Each row was made from one path, in order. Every step used is in the known rows, and no mark comes twice. Write each row's path.
Known rows
zerafu, zesa, gotub, sidi, ledi: [-0.72 -1.05 -0.98 -3.03 -1.02 5.89 -1.23 1.62 1.17 -1.98 -0.45 -1.20 -1.92 0.48 0.05 2.60 -0.63 -0.72 -0.88 1.16 -1.10 -1.84 1.33]
zesa, gotub: [-0.53 1.09 1.50 0.33 -0.13 -0.85 0.81 0.20 0.35 4.69 -0.35 1.26 0.22 0.57 2.12 -1.53 0.48 0.20 1.21 -0.36 -0.05 -0.13 -0.31]
fubus, zerafu, zesa, gotub, sidi, golufi: [-0.38 -3.86 -0.09 -0.77 -0.41 2.83 -0.06 -0.75 -1.68 -5.10 1.55 1.35 -2.67 2.12 -0.06 1.59 -0.16 -0.24 -0.42 -0.94 -3.96 -2.08 0.11]
golufi, zesa, gotub: [0.15 2.43 4.56 -0.65 0.26 0.91 1.99 0.26 0.06 8.65 -0.84 2.25 1.93 0.24 1.46 2.26 0.08 0.88 -0.64 0.61 0.02 -0.74 0.10]
zerafu, sidi: [-1.32 0.02 -3.20 1.20 -0.57 -5.39 1.93 1.27 -2.94 6.74 -0.43 1.10 2.07 0.20 2.75 -2.81 0.53 -1.11 0.72 -1.41 0.84 1.36 -1.18]
ledi, fubus: [-0.13 1.00 -1.70 2.01 0.49 -2.51 -0.31 0.39 0.56 -2.48 0.15 -0.72 -0.80 -0.12 0.45 -6.33 -0.04 -0.94 0.97 -0.07 1.35 1.40 -0.59]
zerafu, zesa: [-0.69 -0.97 -0.62 -1.61 0.03 -0.41 1.17 0.27 -1.27 -0.94 -0.28 -0.65 -1.45 2.50 3.23 -4.57 -0.37 -0.58 0.80 -0.72 -0.17 -1.01 -0.61]
sidi, golufi, zesa, gotub: [0.36 0.53 2.95 0.89 0.34 -1.97 0.92 0.23 -1.06 4.14 -0.88 2.67 1.70 3.13 1.16 0.31 -0.07 0.49 -1.15 1.15 -0.63 -0.38 -0.51]
rugil, golufi, zesa, gotub, sidi: [2.54 -0.73 5.09 1.40 -0.75 2.43 -0.12 1.26 2.00 8.33 -1.02 -0.96 3.07 -2.89 -2.99 5.03 0.46 0.35 -1.84 0.44 -2.58 -1.64 -0.04]
fubus, ledi: [0.22 1.57 -1.82 -1.23 0.01 -3.17 -0.52 0.94 -0.48 -1.02 -0.86 -2.54 2.36 2.42 5.32 -6.51 0.10 -0.22 1.66 0.50 2.53 2.36 -1.41]
rugil, golufi: [1.31 -0.09 0.64 2.77 -0.88 -5.32 -0.23 0.42 0.12 2.02 -1.16 -2.70 1.80 -0.48 -0.82 -3.75 0.64 -0.61 0.88 -0.45 -0.48 0.29 -1.60]
fubus, zerafu: [-0.90 0.95 0.13 -0.05 0.21 -2.69 1.43 -0.98 -0.96 0.92 0.00 -0.13 0.42 0.05 0.90 -0.87 -0.13 -0.44 1.81 -1.40 0.15 -0.07 -1.46]
gotub, sidi, zerafu, zesa: [1.11 -1.92 -1.48 4.31 -0.62 3.89 -0.44 0.72 -0.68 -1.83 0.07 -1.84 -2.73 -0.95 1.25 -1.76 -0.05 -0.60 0.43 -2.18 -1.09 -1.35 -1.10]
zesa, gotub, sidi, golufi, fubus, zerafu: [-0.97 -2.75 0.91 -1.09 -0.37 0.21 1.20 -1.61 -1.45 -1.89 1.45 0.02 -0.89 -0.13 -3.37 3.22 0.85 0.51 1.04 -2.72 -1.45 -0.01 0.44]
golufi, zesa: [0.25 1.78 1.74 -0.27 0.40 -1.27 1.57 0.48 -0.47 6.41 -1.54 0.25 1.95 0.93 1.77 0.04 -0.67 -0.09 -0.28 0.26 1.25 0.30 -1.10]
ledi, fubus, golufi, zesa, gotub, sidi: [2.09 -0.27 2.73 -1.02 1.16 4.92 -1.89 -0.35 2.31 1.32 0.09 1.79 0.65 -2.89 -2.18 3.16 -0.15 1.53 -1.73 1.45 0.10 1.21 0.93]
fubus, golufi, zesa, gotub: [0.99 1.30 4.14 -2.77 0.97 0.52 0.59 -1.37 0.67 7.02 -1.07 3.20 2.03 -0.08 1.80 3.14 -0.23 2.17 -0.70 1.12 1.10 0.56 0.13]
zesa, gotub, sidi: [0.00 -2.33 0.66 0.31 -0.51 2.76 -0.52 1.02 0.44 3.63 -0.42 0.16 -0.08 -1.03 0.21 1.37 0.47 -0.28 0.43 -1.13 -0.97 0.19 -0.58]
rugil, golufi, fubus: [0.40 -0.18 1.65 0.30 -0.91 -5.08 1.63 -0.69 0.00 0.99 -0.63 -3.59 1.74 -1.59 -1.91 -3.15 1.10 0.29 1.61 -2.24 0.74 0.23 -0.12]
sidi, zerafu: [0.71 2.00 -1.03 6.64 -0.23 -2.22 0.22 -0.22 -0.68 2.67 -0.61 -0.39 -0.29 -0.42 2.04 -3.86 0.38 -0.20 1.86 -1.62 1.21 -0.03 -1.99]
golufi, fubus: [-1.14 -0.09 0.04 -1.13 -0.19 -2.70 2.03 -0.64 -1.42 1.13 -0.40 -1.47 -0.04 0.29 0.72 -3.17 0.51 0.23 2.07 -2.12 2.56 1.18 -0.08]

Write each row's path
[2.62 0.39 3.24 3.28 0.68 5.62 -1.13 -0.62 1.04 7.78 -0.78 2.33 1.35 -3.48 -0.69 5.36 0.32 2.22 -0.83 -0.21 0.19 0.06 -0.65]	fubus, golufi, zesa, gotub, sidi, zerafu
[0.50 -0.09 0.61 0.08 0.35 -4.77 0.64 0.57 -1.85 0.72 -1.59 0.98 1.57 3.53 1.25 -1.67 -0.60 -0.34 -0.85 0.93 0.69 0.85 -1.77]	sidi, golufi, zesa
[-0.83 0.98 -6.70 -0.76 0.06 -5.42 -2.20 0.60 -0.18 -2.68 -0.39 0.42 0.65 -0.51 0.12 -1.41 -0.33 -0.50 -0.66 2.32 2.67 2.81 0.44]	zerafu, sidi, ledi, fubus, golufi
[0.64 2.64 -1.67 -2.49 1.23 -0.86 -2.40 -0.07 2.34 -3.70 -1.65 -0.35 1.12 -0.37 -0.80 1.20 -1.42 0.49 -1.96 3.74 3.38 1.34 0.59]	sidi, ledi, fubus, golufi, zesa
[-0.51 1.76 -1.29 2.28 0.76 -6.76 1.50 -0.31 -3.36 -0.55 1.36 3.03 1.51 0.91 -0.62 -0.17 -0.18 -0.94 -1.43 0.31 -0.82 0.66 -0.45]	ledi, fubus, zerafu, sidi, golufi, zesa
[0.56 1.98 1.09 -0.09 0.04 5.62 -2.00 1.74 3.09 0.67 -0.57 -0.79 0.91 -2.34 -3.15 5.43 -0.65 -0.54 -2.90 3.38 -0.08 -0.41 1.65]	golufi, zesa, gotub, sidi, ledi, fubus
[0.68 1.51 1.94 5.71 -0.15 3.04 1.53 -0.69 -0.09 2.11 1.07 1.17 -1.99 0.06 3.18 -2.93 0.47 0.75 1.30 -1.63 -1.15 -2.60 0.11]	sidi, zerafu, zesa, gotub
[-0.12 1.17 2.93 -0.04 -0.63 -5.08 2.49 -1.95 -0.42 0.52 0.62 -3.11 1.62 -2.18 -2.45 0.08 0.86 0.44 2.01 -2.74 -0.04 -0.85 -0.15]	rugil, golufi, fubus, zerafu
[1.43 1.91 2.64 -0.45 1.56 1.11 -0.64 -1.22 1.63 2.67 0.16 2.68 0.54 -1.03 -0.08 0.40 -0.12 2.04 -1.07 1.97 1.20 0.74 0.97]	ledi, fubus, golufi, zesa, gotub
[-1.14 3.40 0.12 -0.75 0.26 3.02 -0.19 -0.89 1.91 -6.47 2.30 -0.15 -2.78 0.55 -0.30 1.36 -0.62 -0.45 -0.30 1.80 -1.48 -3.03 2.19]	sidi, ledi, fubus, zerafu, zesa, gotub
[-1.37 3.32 -2.55 0.63 0.21 -1.74 -1.47 -0.43 1.40 -6.00 0.55 -1.82 -0.75 -0.53 -1.63 -0.63 -0.87 -1.39 0.20 1.68 1.31 -0.43 0.17]	sidi, ledi, fubus, zerafu
[-0.28 -0.11 -2.03 -0.71 -0.41 6.49 -2.53 1.51 2.52 -6.34 0.98 -1.49 -2.61 -0.56 -1.14 1.01 -0.55 -0.99 -1.57 2.13 -1.29 -1.44 2.26]	zerafu, zesa, gotub, sidi, ledi, fubus
[-0.19 -0.02 -4.56 0.48 -0.41 1.65 -3.69 1.95 2.09 -6.53 -0.66 -3.14 -0.96 -1.66 -2.54 -0.32 -0.66 -1.94 -0.76 1.88 0.99 1.40 -0.03]	gotub, sidi, ledi, fubus
[-0.97 -2.05 -4.73 1.96 -0.69 -9.01 0.67 1.18 -4.50 1.83 -0.48 1.75 1.21 3.16 2.67 -4.50 0.46 -1.46 0.19 -0.90 0.28 1.92 -1.91]	zerafu, sidi, golufi
[-1.05 -0.32 -0.07 -3.60 -0.69 6.35 -0.38 0.17 0.81 -2.54 0.77 -0.88 -1.68 -0.33 -1.08 5.66 -0.81 -0.59 -0.89 0.26 -2.18 -3.00 1.33]	fubus, zerafu, zesa, gotub, sidi, ledi
[0.32 -1.44 -5.26 -2.07 0.16 0.83 -4.85 0.82 2.58 -8.58 -1.23 -2.25 -0.64 -1.53 -2.56 0.29 -0.88 -0.67 -0.78 2.53 2.06 2.60 -0.10]	gotub, sidi, ledi, fubus, golufi
[-0.44 -4.66 0.26 -1.41 -0.66 3.10 0.86 -0.20 -1.74 -4.69 1.17 -0.16 -2.67 1.94 -0.52 -0.67 0.67 0.36 0.11 -1.57 -1.79 -0.58 1.43]	zerafu, zesa, gotub, sidi, golufi, fubus
[1.18 -0.20 0.82 7.06 -0.71 3.86 -0.68 0.37 0.43 4.44 0.27 0.34 -0.13 -2.33 -0.64 0.27 0.84 0.27 0.93 -2.02 -1.08 -0.59 -1.07]	zesa, gotub, sidi, zerafu
[1.31 1.68 0.80 -0.53 1.51 -0.96 -0.58 -0.87 1.09 -0.80 -0.72 1.06 0.78 -0.52 -0.19 -1.97 -0.80 1.05 -1.00 2.00 2.45 2.08 -0.16]	ledi, fubus, golufi, zesa
[0.33 -1.99 -0.82 -1.21 -0.44 -0.57 -0.76 0.53 -1.19 -5.14 0.56 -2.02 1.50 2.02 1.34 -3.10 1.16 0.76 0.71 -0.57 0.73 2.63 0.28]	zesa, gotub, sidi, golufi, fubus, ledi
[-0.52 -4.54 -2.68 -1.22 -0.80 -2.12 -0.31 0.26 -2.46 -4.69 -0.56 -2.11 -0.59 1.44 -1.37 -1.63 0.51 -0.56 0.78 -2.19 0.79 2.31 -0.75]	gotub, sidi, golufi, fubus
[0.02 0.36 -2.50 1.22 -0.47 3.44 -2.83 1.83 2.98 -3.84 0.04 -1.51 -0.88 -1.75 -2.53 1.85 -0.09 -1.07 -1.05 2.41 -0.30 0.41 1.06]	zesa, gotub, sidi, ledi, fubus
[-0.82 1.31 -3.32 -0.42 -0.13 1.69 -2.53 0.52 1.65 -6.85 0.33 -2.54 -0.87 -2.26 -4.01 2.58 -0.73 -1.83 -0.43 1.14 0.08 0.22 0.07]	gotub, sidi, ledi, fubus, zerafu
[0.44 -0.81 -2.30 -0.07 1.11 -3.01 -1.85 -0.98 0.70 -4.39 -0.25 0.28 -0.60 0.15 0.39 -5.25 -0.16 0.49 0.62 0.74 2.43 2.70 -0.56]	ledi, fubus, golufi
[1.27 -1.04 2.55 -2.81 0.59 4.36 -0.69 -0.07 1.14 6.66 -1.34 2.15 1.70 -1.71 -0.61 5.62 -0.13 1.74 -1.43 0.45 -0.05 1.03 -0.01]	fubus, golufi, zesa, gotub, sidi
[-1.28 -1.51 3.44 -4.32 -0.25 6.10 3.00 -1.81 -0.50 -0.63 2.37 -0.31 -2.16 -1.32 -1.26 3.91 0.47 0.91 1.01 -3.21 -1.82 -2.36 1.98]	golufi, fubus, zerafu, zesa, gotub, sidi
[-1.56 -0.86 2.34 -2.36 0.06 -0.76 3.27 -2.73 -2.32 -4.54 2.40 1.40 -2.62 2.87 0.76 -0.38 0.60 0.98 1.44 -2.24 -1.92 -2.37 1.54]	sidi, golufi, fubus, zerafu, zesa, gotub
[-0.99 1.59 2.05 0.51 0.15 -5.00 3.04 -0.43 -3.16 6.85 0.92 4.66 2.73 1.09 0.81 4.37 0.42 0.16 -1.43 -0.41 -2.16 -0.97 0.02]	fubus, zerafu, sidi, golufi, zesa, gotub
[-0.54 -0.17 2.07 -0.88 -0.03 2.10 1.94 -0.01 -0.23 1.11 0.44 1.12 -1.32 2.11 3.30 -2.08 0.03 0.33 0.54 -0.53 -1.33 -1.87 0.75]	zerafu, zesa, gotub
[-0.95 0.04 0.45 -2.38 0.16 -0.55 1.91 -1.24 -1.45 -2.31 1.04 0.09 -1.79 1.75 1.98 -1.18 -0.62 -0.45 1.26 -1.43 -1.05 -1.99 -0.30]	fubus, zerafu, zesa
